Each row was made from one small tree. The marks that hang from a mark follow it in brackets, in the order of their numbers. Every link used is in the known rows. Write each row's tree.
In the rows, 128 means zero.
Known rows
q_855[q_659[q_164[q_569]]]: [100  80 115 145 118  97 145 183  80 125  72  79 102 152 112 169 138  76
 151 137 166 131 165 121 131 141 167 116 184 108 100 168 117 176 144 142
 127 149 120]
q_417[q_39[q_378]]: [112  94 135 125 106  80 146 180  64 102 132 101 122 110  80 185 130 117
 127 161 127 190 173 131 110 132 122  64 185 122 106 141  99 194 116 134
 122 160 111]
q_897[q_613[q_899[q_569 q_683]]]: [144 102 159 130  98 120 114 173  73 123 110 141 147 133 107 128 174  66
 122 112 135 169 118 144  93 148 166 120 207 115  78 153 114 121 118 104
 160 156 124]
q_164[q_569 q_659]: [106  92 128 155 121 116 125 168  65 136  76  68 152 155 119 153 135  66
 172 146 151 137 163 142 153 105 210 121 201  97  91 173 100 171 129 125
 102 164 135]
q_613[q_169 q_899[q_659[q_164] q_683]]: [132  82 176 141 123 118 110 186 109 135 140 132 172 128 102 132 171  78
 153 111 149 150 114 141  91 149 117 110 172 135  51 144 135 129 101 132
 150 179 121]
q_971[q_683[q_169[q_613]]]: [106 104 147 174 120 108 123 167  74 129 118 120 112  94 118 165 144  95
 158 121 146 154 120 105 122 145 109 112 166 132  72 174 123 129 145 151
 103 174 122]
q_613[q_169 q_899[q_569]]: [142  71 186 126  96 117 113 179  89 140 136 129 152 107 109 158 180  81
 141 110 141 146 109 141 107 155 160 138 197 126  55 157 122 126 116 126
 120 184 106]
q_971[q_683[q_899[q_613]]]: [120 107 141 183 127 125 133 170  61 105  92 106 113  95 104 171 130 104
 172 129 129 157 120 109 122 152 131 124 186 137  74 162 126 137 126 136
 123 177 110]
q_971[q_683[q_169 q_899]]: [108  80 144 177 130 117 113 176  67 115 128 111 107  97 122 162 125 112
 166 129 136 157 118  99 136 145 138 117 186 154  66 164 138 126 140 158
  87 165 105]
q_683[q_971]: [120  90 142 162 132  97 123 147  81 113  97 122 112 134 111 160 146  94
 154 143 154 167 139 119 103 143 155  91 174 116  83 169 125 155 116 113
 118 188 121]
q_332[q_855[q_659[q_164]]]: [115  69 131 148 128 102 139 209  85 113  66  92  99 138 113 160 119  66
 142 130 178 148 166  94 118 143 155 128 172 109 107 169 125 135 151 140
 128 153 122]
q_683[q_169 q_899]: [107  75 135 156 112 114 120 181  67 119 130 102 120  99 118 151 129 113
 146 138 117 146 129 108 137 146 173 111 210 165  75 156 160 113 143 157
  89 167 119]
q_855[q_659[q_164]]: [110  81 115 143 123  96 159 184  97 120  80  86 102 139 110 163 137  79
 137 132 167 135 163 113 107 153 147 114 181 115 106 160 118 169 143 142
 129 158 119]
q_971[q_683[q_899[q_569 q_659[q_164]]]]: [111  95 129 122 141 125 131 179  78 103 111 123 124 130 110 169 143 100
 141 160 151 165 129 111 161 129 149 136 174 122  70 149 109 148 120 126
 109 152 103]
q_369[q_855[q_659]]: [120  71 111 142 118 111 137 198  82 116  83  89 110 129 135 169 138  85
 152 138 156 166 168 105 105 132 168 149 206 114 101 147  98 137 134 130
  92 165 122]
q_659[q_164[q_569]]: [103  84 137 134 133  92 142 166  70 121  82  81 117 155 101 171 158  85
 147 150 165 134 153 135 137 119 178 106 174 112  95 164 119 179 137 128
 134 163 127]
q_369[q_378[q_39] q_855]: [101  78 131 138 139 118 153 201  57 119 104  83 153 119 138 180 140  98
 146 137 146 211 147 121 126 101 142 145 201 135 103 136 120 129 134 130
 109 171 136]
q_169[q_613[q_899[q_683]]]: [116 125 141 155  89 118 142 180  93 145 117 118 138 123  97 140 169  76
 155 113 126 174 118 131  86 158 118 107 185 145  64 157 127 110 121 112
 159 174 135]
q_332[q_855[q_659]]: [111  75 130 160 112 109 133 204  78 110  67  95 104 137 121 159 120  64
 147 129 166 158 161  96 112 146 160 130 186 106 106 167 122 126 143 134
 116 158 121]
q_899[q_613[q_169] q_683[q_971]]: [137  90 172 199 125 119 106 159  66 111 108 135 129  81  91 142 140  79
 172  98 129 151  99 140  92 185 109  87 166 111  69 172 148 128 106 141
 154 210 133]
q_417[q_39[q_378] q_897[q_613[q_899]]]: [154 131 153 119  98  90 142 191  76 105 142 136 159  98  82 162 130 110
  88 133 111 185 161 132  97 128 120  48 182 149 116 146 110 176 123 127
 171 130 109]
q_897[q_613[q_169 q_899[q_569 q_683]]]: [153  85 184 137  92 119  95 174  72 132 125 145 158 108 108 129 175  61
 120  88 134 155 108 146  91 155 159 122 202 121  64 157 123 112 121 121
 154 171 125]
q_683[q_899[q_659[q_164]] q_971]: [116  93 120 133 148 114 119 165  91 110 107 129 127 133 105 154 129 115
 148 163 142 163 147 107 146 126 164 100 176 145  63 156 144 137 113 119
 122 164 122]
q_683[q_169[q_613] q_899[q_659] q_971]: [105 107 119 146 117 124  93 169  82 131 134 150 133  88 115 146 123 122
 150 145 111 157 132  97 161 135 144 100 182 166  43 172 167  88 131 149
  99 164 137]
q_569[q_164[q_659]]: [115  96 129 147 116 112 155 162  72 141  89  78 130 160 101 139 134  67
 150 153 164 146 155 136 135 106 227 109 191 111  85 171 105 184 123 124
 111 173 136]
q_899[q_569 q_659]: [111 105 125  87 116 123 141 164  82  98  99 131 160 158 114 162 178  77
 109 185 151 160 143 138 145 121 178 139 191  76  94 136  96 152 106  98
 107 161 120]
q_369[q_378 q_855[q_659]]: [112  65 116 155 134 117 150 207  79 122  80  86 126 138 143 175 126  87
 150 122 174 185 150 109 111 112 151 170 202 126  95 143 121 131 147 132
  96 170 132]
q_897[q_613[q_899]]: [145 111 157 144 100 110 123 161  79 129  93 124 150 130 112 140 173  76
 129 109 138 152 142 130  76 132 169 117 209 129  82 160 117 128 127 107
 153 167 130]
q_39[q_378]: [103  88 142 132 107  94 157 180  74  98 118 100 127 121 103 167 138 103
 132 145 139 176 167 129 100 135 128  93 183 108  92 133 103 171 112 117
 114 172 126]
q_899[q_613[q_169] q_683]: [131  94 169 189 111 121 128 167  62 110 101 112 141  88  91 144 150  68
 159 102 125 144 101 146  87 180 113 102 179 108  82 156 141 130 114 141
 156 206 133]
q_659[q_164]: [116  87 139 131 139  91 160 167  89 115  89  91 118 139  99 164 159  87
 130 147 167 141 151 125 108 135 153 103 171 118 102 154 119 171 136 125
 136 175 126]
q_169[q_613[q_899]]: [119 129 140 146  86 112 148 173  94 149 105 113 140 117  99 154 174  84
 148 121 129 161 132 124  92 144 135 117 190 146  66 163 123 114 128 110
 147 178 136]
q_683[q_169 q_899 q_971]: [115  69 139 169 129 112  92 170  72 122 138 128 105  92 118 150 114 126
 163 135 123 155 123 100 144 151 164  94 193 169  59 175 170 110 136 156
  89 171 116]
q_613[q_169 q_899[q_569 q_659 q_683]]: [134  81 176 120 103 132 100 187  96 129 148 148 177 128 108 135 181  71
 143 123 139 163 101 151 111 154 139 131 188 114  48 142 122 117  94 119
 133 174 113]
q_897[q_613[q_169]]: [139  91 168 155 101 102 115 149  64 123  92 117 148 107 115 149 167  64
 109 100 143 137 139 129  87 133 171 108 195 116  89 162 123 131 136 126
 134 188 139]

Which tree is each row?
[124  88 158 125  99 123 131 186  78 134 134 126 127 158  95 131 169  74
 155 139 147 176 103 152 115 151 182 120 193 121  61 153 115 146 102 109
 146 157 110]
q_613[q_899[q_569[q_164] q_683]]
[ 99 111 129 160 121 128 113 177  76 123 125 127 128  95 119 160 132 109
 156 136 126 159 124  97 150 134 122 121 177 154  56 161 137 107 136 151
  97 159 122]
q_971[q_683[q_169[q_613] q_899[q_659]]]
[122 124 141 119  83 118 144 178  91 145 112 126 140 117  98 157 178  81
 136 130 128 163 125 131 112 147 147 133 191 131  65 162 115 114 129 108
 143 169 128]
q_169[q_613[q_899[q_569]]]
[106  68 130 150 125 104 127 209  74 116  60  87  98 146 114 164 118  66
 152 133 177 144 168 102 137 133 171 129 174 105 102 175 125 140 151 142
 126 146 124]
q_332[q_855[q_659[q_164[q_569]]]]
[132  87 151 138 100 132 130 176  55 112 106 113 134  78  95 166 143  95
 137 131 108 139 111 131 147 161 172 140 207 129  73 155 143 116 128 138
 122 184 119]
q_683[q_899[q_569 q_613[q_169]]]
[ 99 106 125 129 132 115 130 182  95 118 125 132 147 129 102 129 156  80
 130 146 145 155 130 127 130 140 109  93 156 122  76 147 140 125 126 144
 141 159 145]
q_899[q_659[q_164] q_683[q_169[q_613]]]
[135  95 136 144 121 130 116 166  60 107 100 139 112  89  96 163 126 113
 156 146 114 157 116 123 153 162 171 122 195 127  66 170 143 121 119 124
 126 176 116]
q_683[q_899[q_569 q_613] q_971]
[161 122 174 150 103 110 132 170  90 121 114 132 173 109 113 139 163  72
  97 100 132 141 122 129  83 138 157  95 185 146  98 159 133 131 133 119
 161 166 122]
q_417[q_897[q_613[q_169 q_899]]]
[114  63 110 131 129 107 134 203  77 123  77  80 103 137 129 176 137  86
 157 141 167 150 174 109 131 120 177 148 196 113  97 155 101 152 142 138
 103 153 124]
q_369[q_855[q_659[q_164[q_569]]]]
[148 105 158 119  95 115 121 166  75 126 100 136 150 128 111 144 177  73
 116 118 138 155 133 137  98 135 180 130 211 115  80 158 109 127 126 103
 149 158 124]
q_897[q_613[q_899[q_569]]]
[109  95 130 109 125 128 114 162  71 106 120 155 128 176  99 129 154  71
 137 182 160 187 117 151 158 129 190 103 165  81  64 153 111 162  85 101
 128 154 124]
q_899[q_569[q_164] q_659 q_683[q_971]]
[150 118 161 126  99  83 136 180  65 100 141 131 157  77  84 168 124 101
  74 126 115 171 161 131 107 128 122  42 171 139 122 147 115 180 130 142
 156 148 116]
q_417[q_39[q_378] q_897[q_613[q_169]]]
[123  98 133 161 134 132  91 164  70 109 118 150 137  77 110 150 114 130
 165 146 109 142 126 106 154 149 144 107 190 149  54 170 172 102 122 156
 107 173 130]
q_683[q_169 q_899[q_613 q_659] q_971]
[133  91 150 114 103 124 138 183  86 147 117 113 142 153 101 142 160  79
 153 144 151 155 131 145 132 128 209 137 204 118  64 165 105 154 113 113
 124 158 114]
q_613[q_899[q_569[q_164[q_659]]]]
[158 122 159 142 105  89 131 164  68 111 121 127 158  95  90 164 144  83
  78 127 124 156 140 128 104 131 150  55 177 142 125 161 124 170 140 140
 158 157 113]
q_417[q_39 q_897[q_613[q_169]]]
[111 114 147 161 119 120 113 173  88 133 124 137 137 101 118 158 152 101
 164 125 143 157 122 107 121 139 103 123 169 138  56 169 121 118 131 145
 108 166 119]
q_971[q_683[q_169[q_613[q_899[q_659]]]]]
[155 135 156 143 108 111 148 170  92 113 102 129 166 128 113 137 162  76
  97 118 133 153 132 127  83 132 160  95 188 142 109 155 126 139 133 106
 166 154 122]
q_417[q_897[q_613[q_899]]]
[127  88 153 145 112 132 123 182  52 102 119 138 127  88  96 140 149  80
 142 132 119 148  91 150 134 184 131 122 188  91  88 157 136 122 125 148
 136 175 123]
q_899[q_569 q_613 q_683[q_169]]
[ 97  73 113 143 130 120 154 216  65 123  93  79 138 118 145 180 121  92
 150 126 151 204 158 113 126 115 134 153 207 131 106 141 119 130 142 144
 107 156 131]
q_369[q_378[q_39] q_855[q_659]]
[125 108 121 100 125 137 147 180  72 100  92 123 146 111  92 163 146 102
 127 169 122 140 135 129 164 136 169 141 194 115  80 143 133 131 121 123
 137 159 126]
q_683[q_899[q_569 q_613 q_659[q_164]]]
[155 132 156 121  99 116 149 171  80 119 108 136 156 139 105 136 163  72
  89 131 140 153 124 137 112 125 198 102 188 133 102 160 120 150 129 105
 164 142 122]
q_417[q_897[q_613[q_899[q_569[q_164]]]]]
[149  91 183 162  96 113  98 169  76 135 117 132 158 109 109 127 170  63
 133  79 135 151 117 138  71 151 148 106 200 135  65 159 131 113 121 125
 159 180 130]
q_897[q_613[q_169 q_899[q_683]]]
[167 126 170 139 100  95 123 173  79 123 132 135 166  94  88 159 149  90
  91 115 119 158 135 131  94 135 144  61 183 158 110 163 127 158 134 138
 169 153 107]
q_417[q_39 q_897[q_613[q_169 q_899]]]
[103 100 127  99 112 130 137 171  67 104 117 134 141 182 100 131 165  60
 123 184 157 179 120 157 155 125 196 116 178  78  78 138 102 163  91 101
 129 149 125]
q_899[q_569[q_164] q_659 q_683]
[123 108 153 138 128 120 126 158  70 113  72 114 169 109  92 172 161  83
 146 141 144 107 145 142 141 125 143 124 167  91  78 162 131 154 118 141
 145 187 144]
q_899[q_613[q_169] q_659[q_164[q_569]]]
[158 131 167 138 107 116 131 168  96 116 113 142 190 119 115 135 166  72
  93 113 133 142 128 129  89 128 155  99 182 140  96 153 130 132 124 115
 160 162 126]
q_417[q_897[q_613[q_169 q_899[q_659]]]]
[105 100 115  99 105 132 140 174  66 112 109 115 136 155 104 153 149  92
 125 185 132 163 137 131 173 112 223 134 205 123  69 142 122 144 111 110
 107 148 121]
q_683[q_899[q_569[q_164] q_659]]
[117  63 151 140 127 115  96 175  67 109 145 152 111 118 113 135 143  86
 143 141 143 174  97 138 140 170 147  99 173 105  74 163 135 129 120 138
 110 165 112]
q_899[q_569 q_683[q_169 q_971]]
[127  85 144 180 128 123  95 167  62 117 121 136 110  62 106 154 108 130
 172 126 106 138 116 106 142 164 147 100 193 161  59 181 177 102 135 164
 109 180 125]
q_683[q_169 q_899[q_613] q_971]
[100  67 113 132 145 114 160 221  71 127  92  76 132 117 137 182 119  96
 145 126 161 194 161 112 133 114 128 149 193 135 107 143 122 139 150 151
 119 150 133]
q_369[q_378[q_39] q_855[q_659[q_164]]]
[122 105 139 123 119 144 118 179  65  92 116 156 160 105 102 138 157  80
 135 156 122 149 104 150 149 163 127 128 182  76  83 145 130 121 109 139
 133 164 131]
q_899[q_569 q_613 q_659 q_683[q_169]]
[137 108 155 111 110 135 128 161  69 102  90 142 177  97 100 169 172  77
 119 151 130 129 123 147 142 144 151 147 185  70  80 150 115 134 108 124
 125 188 131]
q_899[q_569 q_613[q_169] q_659]
[138  70 189 178 114 113  89 176  94 140 148 137 143 110 105 134 158  83
 175  89 140 166  98 136  77 172 122  97 179 146  43 165 144 120 102 132
 141 195 111]
q_613[q_169 q_899[q_683[q_971]]]
[105 106 129 159 133 124 128 169  76 102 104 112 128 130 118 165 137 101
 158 151 141 171 133 106 133 127 142 123 183 133  70 147 116 142 115 124
 104 165 109]
q_971[q_683[q_899[q_659]]]
[131 108 154 107 103 136 133 155  57 114  91 138 161 113  89 163 169  73
 122 161 139 126 123 153 160 127 190 142 181  73  69 158 116 154 105 126
 129 184 137]
q_899[q_569[q_164] q_613[q_169] q_659]
[114  62 140 134 118 120  93 172  56 129 146 141  92 104 109 149 116 119
 150 155 130 155 113 116 184 141 211 107 192 152  49 180 161 124 132 153
  85 155 113]
q_683[q_169 q_899[q_569[q_164]] q_971]
[101 104 126 105 107 133 117 183  78 112 136 153 154 129 112 132 166  73
 118 160 131 170 110 142 154 147 136 120 176  95  74 143 123 112 117 128
 120 152 134]
q_899[q_569 q_659 q_683[q_169[q_613]]]
[152  93 182 151  93 109 105 161  78 138 106 128 160 106 112 142 174  71
 127  86 138 140 131 131  75 139 161 117 203 135  68 163 127 119 128 123
 147 182 131]
q_897[q_613[q_169 q_899]]
[114  60 119 143 148 110 155 212  86 126  79  85 121 135 135 176 124  90
 142 121 185 176 154 107 119 111 145 168 188 130  96 145 123 140 154 138
 108 165 133]
q_369[q_378 q_855[q_659[q_164]]]
[118 134 132 105  87 127 142 176  96 139 111 137 161 127 102 155 184  82
 132 145 130 165 131 132 122 133 144 137 189 120  62 153 112 113 118 101
 140 164 134]
q_169[q_613[q_899[q_569 q_659]]]
[131  73 166 139 116 121  95 188  88 132 155 155 128 119 109 131 155  96
 165 123 137 174  95 139 116 172 139 112 187 130  54 163 136 117 110 129
 127 160 104]
q_613[q_899[q_569 q_683[q_169 q_971]]]
[152  99 172 112  95 123 100 164  81 129 110 152 179 116 116 143 185  68
 108 111 137 143 131 139 106 128 172 136 204 110  63 155 115 115 117 113
 140 168 128]
q_897[q_613[q_169 q_899[q_569 q_659]]]
[145 131 142 119 104  84 150 182  66  92 130 128 150  99  84 167 125 104
  73 144 116 183 168 130 107 123 127  42 176 134 132 144 107 188 128 130
 162 136 115]
q_417[q_39[q_378] q_897[q_613]]
